Known rows, with every way that one mark hangs from another:
gusuv(gedo(mele) sifim(pites)): [-52   1  -1  -3 -26   3   7   4  -2   6   3   2 -34   4  14   5  17  32
   1 -21  10 -30 -17 -16   1 -21 -21 -38  17 -26  -2 -35  19 -43 108  19
  11  29  51 -64  20   0  -7  11  17   9  10  17 -19  28  33]
domaf(mele(gedo mopu)): [ 27  -5  -2   3  26   5   0 -21   6 -15  -6   6 -17  -8   8  12  -1  40
  14  -7 -13   4   9  -6  -1   8  -4 107 -19  -4   0   3 -21  -8 -41   3
   1  -3 -10  11  -3  17   8  45 -14  16 -29 -21   4   1 -19]
gedo(mele(pites)): [-31  -3  -3 -11   3 -29   7   4  33  15  10  -1  25   4 -17  -2  -9 -22
  -4   0  -3   2   1  -9  16  -5   2  -8  27 -18  43  -6  19 -17  12  -9
  -1 -10  20 -63  16  14 -12 -11   2  -4  -2 -13 -12   0 -14]
gedo(gusuv): [ 34  -5   3   9 -13  17   3  -9 -10  -4  37 -12   4  -5 -11  -1  -6   7
   0  11  11  14 -12   3 -17 -10  10 -55   9   0 -33  11  -1  -5  41   8
  -3  16 -10  16 -14   0   3 -14  -3  10  13   0  14  -6  27]
pites(mele sifim): [ 10   2   0   0  -7 -12   7  22  10   5 -11   0  20 -16   7   9   0  18
  -8   8  10 -15  -1  17  35  10  21  30  20 -20  -5   1   6  46  49 -14
   1  16  12  22  17   1   1 -14   9 -29   5   8 -12  -8  23]
mopu(mele(gedo)): [ 23 -14   4  -1 -13   1   9 -11 -22  36  -5  -1  -7  -9  -3   8 -14 -60
  -3  -4   6   9  -6   7 -21  -1 -15   0 -12  17  15  28  -4  -8 -11 -22
   4  -4 -26  28  13 -17   9  11  17   5  22   0  -7 -26 -24]
mele(gedo pites): [ 16  -5  -6 -11   4   2 -11   5   8   6   0  -2  17   3   2 -13   5 -25
   3  21  -3  24  10   7  26  18 -17  17 -15  37  13   5  -2   4 -47 -31
  -7 -25 -25  34  -1  -5   2 -22  -7   2 -10 -20  -3 -11 -34]
gusuv(gedo(mele)): [-30  10   2  -4 -10 -16  26  13   8  -2  17 -12  11  -1  -1  10   8  -5
  -2   1  21   5 -12  -8   4 -20   0 -17  24 -35   0 -14  18 -29 100  -5
  11  15  14 -58   6  21 -16 -10   9  12  -5  -1 -12  -1  21]
mopu(mele): [ 20  -4   5   4 -10 -10  18  -5 -15  35   5  -7 -11 -17  -1   4 -25 -61
  -4 -14   7   4 -12   7 -17  -9  -4 -18   7 -12  30  36  10 -10  -3 -17
   5  12 -28   3  20 -18   8   4  22   9  10   4 -13 -21  -5]
pites(mele(gedo(gusuv) mopu) sifim): [  4   8   2   5   7  -3   1   9  -3 -24 -21   3  21   3   0  11   7  25
  -8   6   0  -9  10  10   5  11  26  31  -7  -2 -24 -10 -14  47  -4   4
   1  -1   2  24  -9   9  -4   1  -6 -24   2  11  11  -5  11]
domaf(mele(gedo(gusuv) mopu pites)): [  26   15   -2    1   31   11   -1   -9    9  -22   17    1   -6   -4
    5  -10   -5   14   17  -15  -17   19   10   -3   -4   17   15   77
  -11   -2    1   18  -14  -10 -103    0  -10   -4  -42   -8  -10   18
   12   24  -28   18  -47  -22   11    7  -27]
domaf(mele): [ 41  -9  -3   3   8   9   6 -14  12   3  20   1 -14 -26  10   5  -9  39
  12  -4  -3   6  -7   2  13   8   2  80   9 -21   3  19  -7  -9  -4  -8
  -1  18  -4   6  15  11  17  27  -7  15 -25 -21 -11   3  -3]
pites(mele(gedo(gusuv)) sifim): [ 21  -5   1  -1 -12  13  -2  14  -2  -9  -7   2  28  -2   1   8   6  26
 -11  16   7  -4   0  17  16  19  20  24  -4  10 -40  -3  -7  49  27 -16
  -2   7  10  46  -1   5   6  -8  -1 -28  15   7   2  -9   9]
mele(gedo): [ 25 -30  -4  -6  -8  13  -7  -9  -4   7 -11   0  12   3  -1  12  10   7
  -1  32   6  12   0   3  10   3 -29  24 -25  33 -15  -5 -15   8  28 -16
   4 -17  -2  57  -3  -1   2   2   4   2  19 -13   3 -18 -14]
mele(mopu pites(sifim)): [-31  20  -1   6  42 -30  -6   6  28 -10 -25   0 -19   2   8 -16 -14 -56
   7  -3  -7   1  13   1  28   2  30  26  18 -27  71   5  14  16 -58   8
  -5 -23 -42 -11  -7  -4 -14 -23  -8  -9 -57 -12  -8  -4  -3]
domaf(mele(gedo(gusuv) mopu)): [ 33  -2   0   6  24  21   3 -27  -2 -25  11   2 -14  -6   2   8  -4  41
  13  -8 -12   8   5  -6 -16   6   4  79 -17  -4 -21   9 -23  -7 -52   9
  -2  -1 -19  10 -13  20  12  43 -21  20 -25 -16  15   3 -13]
pites(mele(gedo) sifim): [ 15  -8  -1  -4  -9   3  -3  17   5   0 -22   5  30  -6   5  12   9  27
 -10  18   6  -8   2  17  30  18  12  48  -5   9 -20  -6  -7  49  31 -22
   1   0  17  48  10   2   3  -8   5 -33  14   5  -8 -12   2]
mopu(mele(gedo pites)): [ 17   3   2  -4  -3  -4   8   3 -11  33   4  -2  -1  -6  -1  -9 -19 -85
  -2 -10  -3  19  -1  12  -8   9  -7  -7  -9  20  36  41   4  -9 -68 -33
  -3  -8 -47  10  15 -19  10  -8  10   4  -4  -5 -13 -21 -38]
sifim(pites(mele(mopu))): [ 11  -3  -3 -11 -15 -33  17 -16 -11  -3 -25   2  -1   1   4  18  16  62
  -2  15  -2 -21  -2   2 -18 -10 -23   0  25  -4   3 -28 -11  -4  89   7
   9  26  10  -6  15 -20  -8   0  21 -19  24  28  11  26  29]
mele(gedo mopu): [ -1  -9   0   0  21  -6   2 -12  -4 -13 -33   3  -1  11  -1  15  10   9
   2  18  -4   4  15  -9  -9  -6 -18  35 -24  13   5 -21 -23   7 -14  11
   8 -29  -4  30 -15   3 -12  15  -2   9   3  -9  15  -8 -12]
mopu(mele(gedo(gusuv) pites(sifim))): [  16   -2    5    2   -2   19   -3   -3  -11   25    3   -3   -6   -3
   -2  -13  -26 -102   -4  -11    1   16   -5   16  -13   12   13  -21
   -7   17   24   49    7    5  -62  -25   -8  -10  -53   26    3  -17
   15  -13    3   -4  -21    0   -8  -25  -31]
mele(pites(sifim)): [ -4   0  -4   1  13  -4 -12  13  30  12  -3  -2  -5  -9   5 -19 -15 -64
   0  14   4   7  -2  12  46  10  21   9  21  -9  51  18  22  22 -14 -19
  -9 -13 -32  15   7 -11   0 -37  -2 -14 -48 -15 -21 -12  -5]

Rows:
[-47  31   2  -3  10 -35  28  23  13 -14   8 -11   7   2   1  -2   7 -18
   4 -12  14   9  -1 -11   7 -17  14 -12  26 -40  23 -16  21 -32  48   1
   8   6  -4 -83   1  23 -22 -18   1  13 -23  -4  -9   8  13]  gusuv(gedo(mele(mopu pites)))
[ 27 -21  -4 -18 -31 -10   8 -19 -15   5 -24   3  11   4   4  19  18  62
  -5  30   0 -13  -6   8 -11   2 -36   4   8  25 -18 -28 -15  -3 100 -11
   8  20  17  24  16 -18   1   1  22 -22  38  24  11  17  14]  sifim(pites(mele(gedo)))
[ -2   0   2  10  15  14 -10 -10 -16 -22  -6   2 -11  12  -3   5  11  22
   4  -3  -7   0  10 -12 -25  -7  -6  -7 -31  17 -31 -15 -20   3 -43  28
   3 -15  10  28 -27   4  -4  22 -12  19  12  -2  23   1  -4]  mele(gedo(gusuv(sifim)) mopu)
[   8   -6    3   -2    2   -1   -2    0   -3   33  -13   -1   -2   -6
    0   -8  -26 -106   -4   -7    2   11   -3   15    1   14    5    7
   -6   13   48   42   10    7  -59  -32   -5  -15  -48   25   14  -21
   12   -9   10   -7  -21   -5  -17  -29  -32]  mopu(mele(gedo pites(sifim)))
[ 20   1   1   6 -28  20  -5  -6 -21  -2  31  -3 -12  -6  -1  -3   6  56
  -1  -6   0 -11 -15  -1 -21  -9  -6 -67   8   1 -49   1   0  -7  32  19
  -3  33  23   6  -2 -11   9   1   3   5  35  18  12  21  38]  gedo(gusuv(sifim(pites(mele))))
[-43   8   3   4  20 -16  -2  -9  25 -14  11  -2   7  19 -25 -10 -20 -41
  -3 -10  -7  -2   3 -11 -15 -10  42 -39  24 -33  29  -1  15  -5 -25  23
  -5 -14   1 -74 -17  21 -16 -13 -16  -6 -37  -1  10   0   2]  gedo(gusuv mele(mopu pites(sifim)))
[ 15 -12  -2  -2   4  29 -25   2  10  -3   1   0   8  11  -1 -18  -7 -53
  -2  24   0  20   2  14  20  20  15  -5 -13  35   0  15   1  25 -39 -22
 -13 -27 -34  47 -19  -3   6 -32 -18 -12 -35 -14   1 -18 -21]  mele(gedo(gusuv) pites(sifim))
[-11  10   0   4  34   8 -18  -1   9 -26 -17   2  -5  21  -1 -15  -5 -54
   4  10  -9  14  16   2   2  10  29  14 -14  16  21   1  -6  22 -82   5
  -9 -37 -45  20 -33   2  -8 -16 -23  -6 -56 -12  13 -10 -19]  mele(gedo(gusuv) mopu pites(sifim))
[ 13 -12  -3 -14 -17 -17  12 -19 -15  -5 -35   6   7   6   4  19  18  63
  -4  21  -7 -16   1   2 -21  -2 -30  12   5  14 -10 -33 -17  -2  77   2
   9  16  11  12  11 -18  -7   7  20 -20  32  26  15  19  17]  sifim(pites(mele(gedo mopu)))
[ -9  18   1   6  13 -31  14  17   9 -12 -22   3  11  -7   5  11  -2  28
  -6  -2   2 -19   9   8  21   5  29  42  16 -35   9 -10   0  44  18   4
   4   9   8   4   7   4 -10  -7   6 -26  -1  10  -4   0  22]  pites(mele(mopu) sifim)
[-10  13  -3  -4  33 -21  -3   6   8 -16 -20   2   4  12   4 -10   9 -24
   9   6 -11  18  22  -5   9   5  -5  29 -16  21  32  -6 -10   0 -88  -5
  -3 -35 -39   0 -16   1 -10  -5 -12   5 -25 -17   9  -2 -33]  mele(gedo mopu pites)
[ 14   3  -3  -2  -2  27 -21  11  -2  -4  25  -3   7   3   0 -24   6 -16
   3   5  -5  22   5   3  10  15  -7 -25 -19  42 -23  13   0   2 -71 -13
 -12 -14 -16  24 -12  -4   9 -19 -16   7  -1 -13   7   1 -24]  mele(gedo(gusuv(sifim)) pites)
[ 19  25   2  -3   0 -20  21  17 -21 -25   4  -3  37  -1  -5  11  20  74
  -1   0  -2   8  14   1 -18   2  -1   9  -8   9 -49  -9 -22  14 -20   0
   3   9  11   5  -8  12  -7   6  -3  -2  43  13  23   9   5]  pites(mele(gedo(gusuv) mopu))
[-72  38   1   4   6 -21  12  34  11  -9  17  -3 -17  -2  12 -11  17  10
   6 -44   5 -11   0 -20  16 -19   6 -25  13 -44  14 -17  26 -36   3  19
   5  15  35 -94  10  18 -13   6   0  23  -6   0 -21  21  14]  gusuv(gedo(mele(mopu pites)) sifim)
[ -8  -5  -5  -2 -17  -2  -6   0 -13   6 -14  13 -22  -5  14   7  15  77
   1  -7  -9 -32   0  -8   1  -2 -33  -2  -4   8 -13 -24  -5  -6  26  18
   6  21  48   4  18 -20   4  24  15  -2  48  20   0  28  18]  gusuv(sifim(pites(mele(gedo mopu))))
[ 22  -8   7   6 -17  22   5 -11 -29  26  13  -3  -9  -8  -2   2 -14 -48
  -4 -17   2   6 -11   5 -32   0 -10 -28 -19  18  -5  34  -3  -8 -33 -10
   0   4 -14  23   5 -18  17  13  11  12  25   7  -3 -19 -15]  mopu(mele(gedo(gusuv(sifim))))
[ 25 -29  -1  -1 -21  44 -16 -17 -19  -1   4   2  -7   7  -2   5  10  26
  -1  20   1   0  -7   0 -15   3 -26 -26 -26  42 -45 -10 -15  -1  20   4
   0  -3  16  47 -11  -9   9   8  -2   6  29   3  13   0   2]  mele(gedo(gusuv(sifim(pites))))
[-19  24  -1  -1 -31  -1  15  21 -21  -3  12  -3 -24 -13  27   0  29  67
   2 -21  13 -21 -15  -4   7 -12 -21 -33  14 -16 -32 -25  13 -24  92  12
   8  48  40 -32  20 -11   2   1  19   8  28  24 -12  36  45]  gusuv(gedo sifim(pites(mele)))
[  4 -18  -5  -5   9  14 -23   7  21   7 -19   5   3   6   6 -14  -4 -58
  -2  28   0  17   6  13  42  23   0  34 -14  31  31   7   2  26 -33 -30
  -9 -34 -30  48  -3  -7   3 -27  -8 -17 -37 -20 -11 -20 -30]  mele(gedo pites(sifim))
[ 10  -1   3   5  16   9  -2 -22 -15 -25 -10   0   2  14  -7  10   7  11
   2  11  -3  12  10  -8 -27  -8  -5   4 -25  16 -26 -11 -24   2 -21  20
   4 -23 -12  27 -31   7  -9  13 -11  15   7  -2  27  -5  -3]  mele(gedo(gusuv) mopu)
[ 24 -21  -1   3 -16  37 -17  -5 -15   0  16   0   2   3  -2   2   9  23
  -1  13   2   8  -3  -1  -7   4 -20 -20 -33  33 -48   2 -14   6   3   3
  -1  -7  20  54 -15   0  10   8  -6  11  31  -5  11  -6  -5]  mele(gedo(gusuv(sifim)))
[ -1 -10   0   4   8  18 -11 -21 -20 -21 -17   6 -13  16  -1   8  11  28
   4   3  -8  -6   8 -12 -30  -7 -15  -7 -28  20 -24 -21 -22  -3 -17  31
   4 -13   9  24 -26  -5  -4  24  -6  11  11   7  27   8   2]  mele(gedo(gusuv(sifim(pites))) mopu)
[  0  -5  -4  -2 -25  -1  -5   3 -10  16   1   7 -23 -10  14   3  13  73
  -1 -10  -4 -32  -8  -4  10  -4 -31 -19   7   0 -15 -17   1  -8  53  13
   4  30  48  -1  27 -22   9  13  19  -4  43  19  -8  29  27]  gusuv(sifim(pites(mele)))
[   3    7    5    4    3  -11    5    3    3   38   -2   -3  -18  -15
    1  -12  -32 -104   -2  -18    2    5   -9   14    3    5   17  -10
   18  -14   62   47   22    3  -44  -26   -4    0  -49    0   20  -24
   10  -16   13   -6  -29   -2  -23  -21  -16]  mopu(mele(pites(sifim)))
[-57  27  -1   2  -7  -9  11  38  12   3  30  -3 -13  -5  13 -13  10   8
   3 -36  11  -9  -7 -15  23 -15  -1 -31  14 -33   4 -11  30 -35  26   8
   2  18  32 -81  16  15  -6  -5   2  22   2  -3 -27  19  14]  gusuv(gedo(mele(pites)) sifim)
[ 12   7   3   8 -15  11  -4  -7 -21 -10  25  -2 -16  -2  -1  -1   7  57
   2  -9  -1 -16  -9  -5 -27 -13  -3 -60   5  -4 -40  -5  -4 -10  21  28
  -3  30  22  -4  -6  -9   6   5   1   7  33  22  16  21  34]  gedo(gusuv(sifim(pites(mele(mopu)))))
[-26 -10   2   5 -15  10  -7  -4   8   6  34   0   2   4 -21   1  -7  19
  -5 -16  -3 -13  -9 -17 -17 -16   7 -66  10 -20 -26  -3  14 -20  20  27
   0  13  58 -52  -2  18  -1  12  -5  11  27   3   5   9  15]  gedo(gusuv(sifim) mele)
[-25  -7   2  -1  -1  -1  -6  -6  27   3  23  -4  19  13 -27 -11 -17 -45
  -7   0  -1   4  -4  -4  -3  -3  30 -50  24 -21  14   7  23  -3   1   5
  -8  -6   6 -57 -10  19  -7 -24 -13  -8 -24  -6   0  -5  -1]  gedo(gusuv mele(pites(sifim)))
[-44   6   4  11   5  -7  -4  -9   7 -10  19   1  -5  10 -22   3  -7  23
  -1 -28  -9 -19   1 -25 -28 -23  14 -55  11 -34 -11 -12   8 -22 -11  46
   3   3  53 -76 -13  22 -11  22  -8  16  15   6  10  15  16]  gedo(gusuv(sifim) mele(mopu))
[-40 -11  -3  -7   8 -22  -5   0  42  16  -6   4  15   7 -15  -4 -18 -41
  -7   5  -1  -6  -1  -4  29  -2  16   2  28 -26  54  -3  25  -1  17  -7
  -2 -16  16 -50  14  12 -12 -14   0 -16 -28 -13 -20  -7 -12]  gedo(mele(pites(sifim)))
